What can hang from each mark:
kunap: sinanal ziba
doriv: sinanal ziba
lizor: sinanal ziba
ziba: doriv kunap lurep vugef
vugef: kolid ziba
sinanal: doriv kunap lurep
kolid: vugef
lurep: ziba

Each row was made from one small tree. Brackets hold a mark, then the marks that hang from it, in alphabetical order. Every link used is in the known rows. Write each row's tree.
Known rows:
[lizor [ziba vugef]]: [ -7   5  -8  -3 -14   2   7  -7  -3  -4   7   2  -3 -13   2   0   4  -6
  -3  -2  -9  -1  -3  -6   1   0   3   3   2   0]
[ziba [doriv sinanal] lurep]: [ 4  5 -8  0  9  6 -2 -1  3  1  3  5 -1 -6 -2  1  2  8 12  0 -3 -1  2  3
  1 -1 -8  4  4  8]
[lizor [ziba [doriv sinanal]]]: [  3  12 -13   6  -3   1  -1  -7   1  -2   8  -9   1 -25   1   1  -1  -4
   3  -3  -3  -4   3 -10  -4   6   2   3   5  11]
[vugef kolid ziba]: [  4  -8   8   3   1  -6  -5   1 -11   0   1  -1  -6  11   1   1   4  -1
   5   2  -3  -5  -2  -6   1   5   1  -2   0  -3]
[ziba doriv kunap]: [ -3  -3   5   3  -3  -3   4   5   1  -4  -4  -6   0  -3  -3   2  -5  -3
  -5   1   5  -1   6   0   2  -3  -1  -3  -3 -11]
[kunap [ziba [doriv sinanal] lurep]]: [  5  14  -8   7   6   5  -2   7   6   5   5  11  -9 -13  -2   0   5  10
   8   2   1   0   1   3  -3   7   1   5   5  11]
[doriv [sinanal kunap] ziba]: [  0 -13   0  10  -1  -4  -3  -5   5   0  -1  -3   5 -36  -2   2   0  -2
   2  -1   2  -7   7   3   0   5  -1  -4   2  10]
[lurep [ziba [doriv [sinanal kunap]] vugef]]: [ -5  -3 -22  -3   0   5  -3  -7  10  -1   1  -6  20  -8  -2   1  -3  -7
   4  -9  -1   2  17  -8   7   4   4   3   8   4]
[kunap [sinanal doriv lurep] [ziba vugef]]: [  5  13  -4   3   4  -7   7   8  -1   4   5  15   2   1   0  -2   0  -2
 -10  -1   4   3 -14  10  -9  -6   6  -2  -5   5]
[kolid vugef]: [ -7   6  -1 -10   0  -6   5  -1 -13  -4  -4  -3  -4 -34   0   0   4   1
   1   0  -7  -5  -8  -2  -3   2  -6  -1  -3  -1]
[lizor sinanal [ziba doriv vugef]]: [ -6  12  -8  -7  -7   5   1  -7  11  -5  10  -8   0 -10   5  -1   6   3
   0  -7  -2  -1   2 -13   3   2   5   4   0   4]
[lizor sinanal]: [ -4   1   4  -6   1  -9   3  -4   0  -5  -4   3 -10 -17   2  -2  13   7
   4  -4  -9  -6  -5  -2   2   3  -2   1  -2   2]
[kolid [vugef ziba]]: [ -3   5   3  -7   2   0  -3  -3 -12  -1  -5  -7   0  -6   1  -1   0   0
   2   1  -2  -4  -4  -9  -3   6  -9   1  -1   0]
[sinanal kunap [lurep [ziba doriv vugef]]]: [ -3 -10 -12  -1   1   5   3  -9   6   2   2   0  19  19  -1   1  -7  -8
   2  -9  -6   6   8   2   9   2   1   5   7  -7]
[sinanal kunap [lurep [ziba doriv]]]: [  1 -12  -5   4   3   1   3 -12   0   1  -1  -2  12  20  -1   2  -6  -9
   2  -6  -8   2   8   1   7   5  -1   6   7  -7]
[lurep ziba]: [-3 -7 -3 -5  0 -3  3 -5 -9 -5 -3  1 -7  4 -1  0  5 -6  0 -3 -7 -2  0 -7
  3  7  3  5  8 -3]
[ziba [doriv sinanal] kunap lurep vugef]: [-2  5 -7 -2  1  8 -3  4 12  1 -2  0  5  4 -3  0 -4  7  5  2  4  6  6  7
  3 -6 -4 -1  2  1]
[kolid [vugef [ziba kunap]]]: [ -5   3  11  -5  -4  -2  -3   1  -9  -1 -12 -11  -1  -2   0  -1  -5   0
  -4   5   3  -1  -1  -6  -3   4  -8  -3  -5  -6]
[kolid [vugef [ziba [kunap sinanal]]]]: [ -1   4  14  -5  -2   0  -2   0 -13  -1 -10  -7   1 -11   2  -3  -3  -2
  -9   7   4   0  -4  -5  -9  -2  -6  -6  -9  -5]
[kolid [vugef [ziba doriv lurep]]]: [  2   5   2  -9   8  16  -5  -2  -6   2  -1  -4   2  17   0   1  -4   5
   8   3   3   0   2  -9   0   2 -15   7   0   0]
[vugef [ziba [kunap sinanal]]]: [  2  -5  16   5  -4  -1  -1  -1  -8  -1  -8   3  -2   7   1  -2  -1  -4
 -10   7   4   0   0  -2  -6  -5  -3  -5  -5  -6]
[ziba [kunap [sinanal doriv]]]: [  0  -2   8   1  -1 -10   4   6  -9  -5  -9   0  -3   0  -2  -1  -2  -7
 -14   4   7  -4  -3   1  -8 -13  -1  -5 -10  -5]
[kolid [vugef [ziba [doriv sinanal] lurep]]]: [  6  12  -6  -6  12  13 -11  -2  -1   4  -1  -7   7   2  -1   0  -3   9
  12   2   3   0   3  -6  -3   6 -14   5   2  11]
[kunap [ziba doriv]]: [ -1   7  -2   6   0  -3   5   9   1  -1   6   5  -7 -15  -2   1   3   1
  -3   0   4  -2   1  -3  -2   8   6   2   1  -1]
[vugef [ziba doriv [kunap sinanal] lurep]]: [ 7 -3 14  4  2 15 -4  0 -2  2 -4  5 -1 32  1 -1 -5  2 -3  9  8  3  5 -1
 -3 -9 -8  1 -3 -7]
[ziba kunap]: [-6 -5  9  3 -7 -8  5  3 -5 -5 -8  1 -8 -7 -2  0  1 -2 -5  3 -4 -2 -1  4
  1 -2 -1 -3 -3 -9]
[kunap [sinanal doriv lurep] ziba]: [  9  10   3   8   7 -10   6   7  -7   4   1  14  -6  -1   0  -2   1  -3
  -9   2   1  -1 -15   9 -11  -3   4   0  -5   6]
[lurep [ziba [vugef kolid]]]: [ -5  -9  -6 -10  -1  -6  -1   2  -6  -3   3  -2  -2   6   0   1   6  -4
   3  -5  -5   1  -2  -5   7   4  11  -1   5  -4]

Write each row's tree:
[ -5 -14  13  -2  -5   9   0   5   8   1  -2   4  -9  10  -2   0  -3   5
  -3   6  10   4   0  10   5  -6  -4  -2   0  -5] | [doriv [ziba kunap lurep vugef]]
[ 2 -3 -9  6  3  8 -1 -6  5  2 -1  6  8 -8 -1  2  1  4 11 -1 -7 -3 11  3
  4 -2 -9  4  2  5] | [ziba [doriv [sinanal kunap]] lurep]
[  3   6  -5  16  -1 -11   3  -3   3   8  -2  13   2 -26   0  -1   4   2
   4  -1 -13  -1  -3  15  -4  10   3   0   2  10] | [doriv [sinanal [kunap ziba] lurep]]
[  4 -11  19   4  -2   2  -8   4  -7   3  -7   2 -12  39   1   1   0   5
   5   9  -1   1  -1   2   3   0  -4  -1  -2  -7] | [vugef kolid [ziba kunap lurep]]
[  5 -12   4  -4   5  -6  -2  10  -1  -1   9  -5   1  -7   0   1  -2  -4
  -9   0  19  -4  -6  -1  -4 -11   7  -9  -7   5] | [kunap [sinanal [doriv [ziba [vugef kolid]]]]]
[  1   5   3   2  -3  -8   4  12  -5   1  10  12  -9 -28   3  -1  11   2
  -5   2   0   0 -11   3  -6  -1  15  -8  -5   1] | [kunap sinanal [ziba [vugef kolid]]]
[  1  -1   6  -6   6 -12  -3  -3   2  -1 -14  -8  -4  35   0  -3  -2  -1
  -4  -4   0   1  -4   2   1   3   2   3   0   1] | [lizor [sinanal doriv [lurep [ziba kunap]]]]
[  4  -8  13   6  -1  -3  -8   7  -2   1  -2 -14   1  26  -1   3  -7  -2
  -1   4  11  -1   7  -6   2   2   2  -5  -3  -9] | [vugef kolid [ziba doriv kunap]]
[ 6 -9 15  5  2  8 -9  6 -1  3 -2 -4 -5 43  1  2 -5  5  5  7  7  2  6 -1
  4 -1 -4  0 -2 -8] | [vugef kolid [ziba doriv kunap lurep]]
[  1 -13  20   5  -3  -4   2   3  -2  -3  -3  -3  -8 -23   0  -1  -3  -4
 -14   7  12  -2  -2   5  -6  -6   2  -9  -5  -3] | [doriv [ziba [kunap sinanal]]]
[  0   4  -5  11  -3   3   0   0   2   5  -3  19  -8 -22   0   0  10   8
   8   3 -11  -2   3   8   0   7  -1   5   2  11] | [doriv [sinanal [kunap [ziba lurep]]]]
[  1   1 -15   6   2   0   1  -7  12   5   2   0  24 -10  -2   1  -5   0
   8  -7  -7   3   6  10   3  -2  -4  -2   2   4] | [ziba [doriv [sinanal kunap lurep]] vugef]
[ 2 10 -3  0  2 12  5  8  5  3 10 19 -5 -4  1 -1  6  7 -2  2  5  5 -2  3
 -3 -6  3  2 -1  0] | [kunap sinanal [ziba doriv lurep vugef]]
[ -7 -10   2  -7  -7  -7  -1   5  -3  -3  -3  -7  -3  12   0   0   0  -5
  -3  -1  -1   4   1  -1   7   2  12  -5   2  -9] | [lurep [ziba kunap [vugef kolid]]]
[ -4  -3  -4  -9  -2  -2   1   4  -4  -4  -7  -4   4  20  -2  -2  -4 -12
 -16  -1  10   3   1  -5  -3 -10   7  -2  -3  -5] | [lurep [ziba [kunap [sinanal doriv]] vugef]]
[  2  -2  -4  -7   4  -1   5  -8  -4   0   2   9   5   7   2  -3   2  -5
  -3  -3  -9   7 -10   6  -1  -4   4   1   6  -2] | [kunap [sinanal [lurep [ziba vugef]]]]
[ -4 -16  15   1  -6  -7  -2  10   5  -1   2 -10  -5  -8  -1   2  -4   0
  -6   3  13   1  -1   5   3  -1   8 -12  -4  -5] | [doriv [ziba kunap [vugef kolid]]]
[ -1   2  -7 -12   9   0  -2  -8  12   0   2  -5   7  22   2  -2   2   5
   5 -10  -3   6  -1   0   7   5   4   5   7   0] | [lizor [sinanal [lurep [ziba doriv vugef]]]]
[  0  -7   9   7  -1  -8  -5   3   6   0  -5  -9  -4 -28  -3   0  -4   1
  -4   4  10  -3   2   6  -4   4   2  -7   1   6] | [doriv sinanal [ziba kunap]]
[ 1 -5 -3 -5  3  7  0  6  2  0  9  4 -2 14  1  2  3  6 10 -1 -1  2 -1  3
  8 -7 -1  0  0 -4] | [ziba doriv lurep [vugef kolid]]
[  3  15 -10   8   4  -5  -1   7   5   2   6   2  -3 -32  -3   1   3   4
   2  -1   5  -2   3  -1  -5  11   7   1   3  10] | [kunap [ziba [doriv sinanal]]]
[  4   0  -2  -9  11 -11  -2  -7   0  -1  -7  -3  -3  30   0  -2   3   0
   2  -8  -5  -2  -7  -1   1   5   1   7   3   6] | [lizor [sinanal doriv [lurep ziba]]]
[  8   5 -11   2   9  -9  -4   3   8   5   9  -5  13  -8  -1   2  -3   5
  11  -5  -2   3  -5  10   0   0   4  -6   3   6] | [ziba [doriv [sinanal lurep]] [vugef kolid]]
[ -2   0 -15   1   1  13  -1  -4  11   2   2   7  14  -6  -2   1   0   4
  11  -3  -5   2  12   4   7  -5  -7   3   2   4] | [ziba [doriv [sinanal kunap]] lurep vugef]
[ 9 -8  7  2  7  9 -8  3 -4  3  5  1 -4 38  1  3  0  5 11  3  2 -1  3 -5
  5  1 -5  4  2 -3] | [vugef kolid [ziba doriv lurep]]
[ 4 -4 -6 -3  9 -8  2 -3 -8  1 -5 -1  1 34 -3  0 -4 -9 -1 -5 -4 -1 -6  1
  1  2 -1  7  6  1] | [sinanal doriv [lurep ziba]]
[ -2   3  10   6 -15  -1   7  -5 -10  -5  -1   0  -9 -18   4  -2   2  -8
 -13   7  -5  -1  -5  -4  -8  -5   4  -3  -6  -4] | [lizor [ziba [kunap sinanal]]]
[ -5   8   7   1 -10   0   0  -5   7  -5   0 -14  -8  -7   4  -1   1   1
  -6  -1   1  -2   4 -10   0   3   5   1  -4  -1] | [lizor sinanal [ziba doriv kunap]]
[ -2  14 -19   1  -6   5   0  -5   8  -1  12  -8   9 -24   0   1  -1  -3
   2  -5  -1   1   4  -8  -2   2   4   2   5   9] | [lizor [ziba [doriv sinanal] vugef]]
[ -4   6 -11  -2 -10   8   5  -4   3  -4  12  -5   4  -8   1   2  -2  -6
  -2  -4   0   1   4 -11   2  -1   3   3   3  -1] | [lizor [ziba doriv vugef]]
[-10   0  -6   6 -12  -2   8   3   4   1   1  13   1 -22   0   0   6  -1
  -4  -2  -6  -1   4   3   3   3   6   0  -2  -3] | [sinanal [kunap [ziba vugef]]]
[-3  0 -7 -7  2 13  4  1  5 -1  6  8  1 13 -1  1  1  5  7 -2 -1  3  2  2
  7 -8 -7  5  2 -4] | [ziba doriv lurep vugef]
[  6   0   9   5   3 -11   5   3  -7   0  -8   3   1  12  -1  -2  -6  -6
 -12   4   2   0 -10  12  -8 -13  -3  -5  -9  -4] | [ziba [kunap [sinanal doriv lurep]]]
[ -3   2  13  -6  -1   9  -5   0  -9   2 -12  -3  -7  17   1  -2  -3   6
   2   9  -1   2  -2  -1   0   1 -14   2  -4  -4] | [kolid [vugef [ziba kunap lurep]]]
[  0  12  -4  -4  -3   2   2 -11  12   0  10  -5   4   1   5  -1   1   5
   3  -7  -7   3  -5  -2   2   2   2   4   1   5] | [lizor [sinanal lurep] [ziba doriv vugef]]
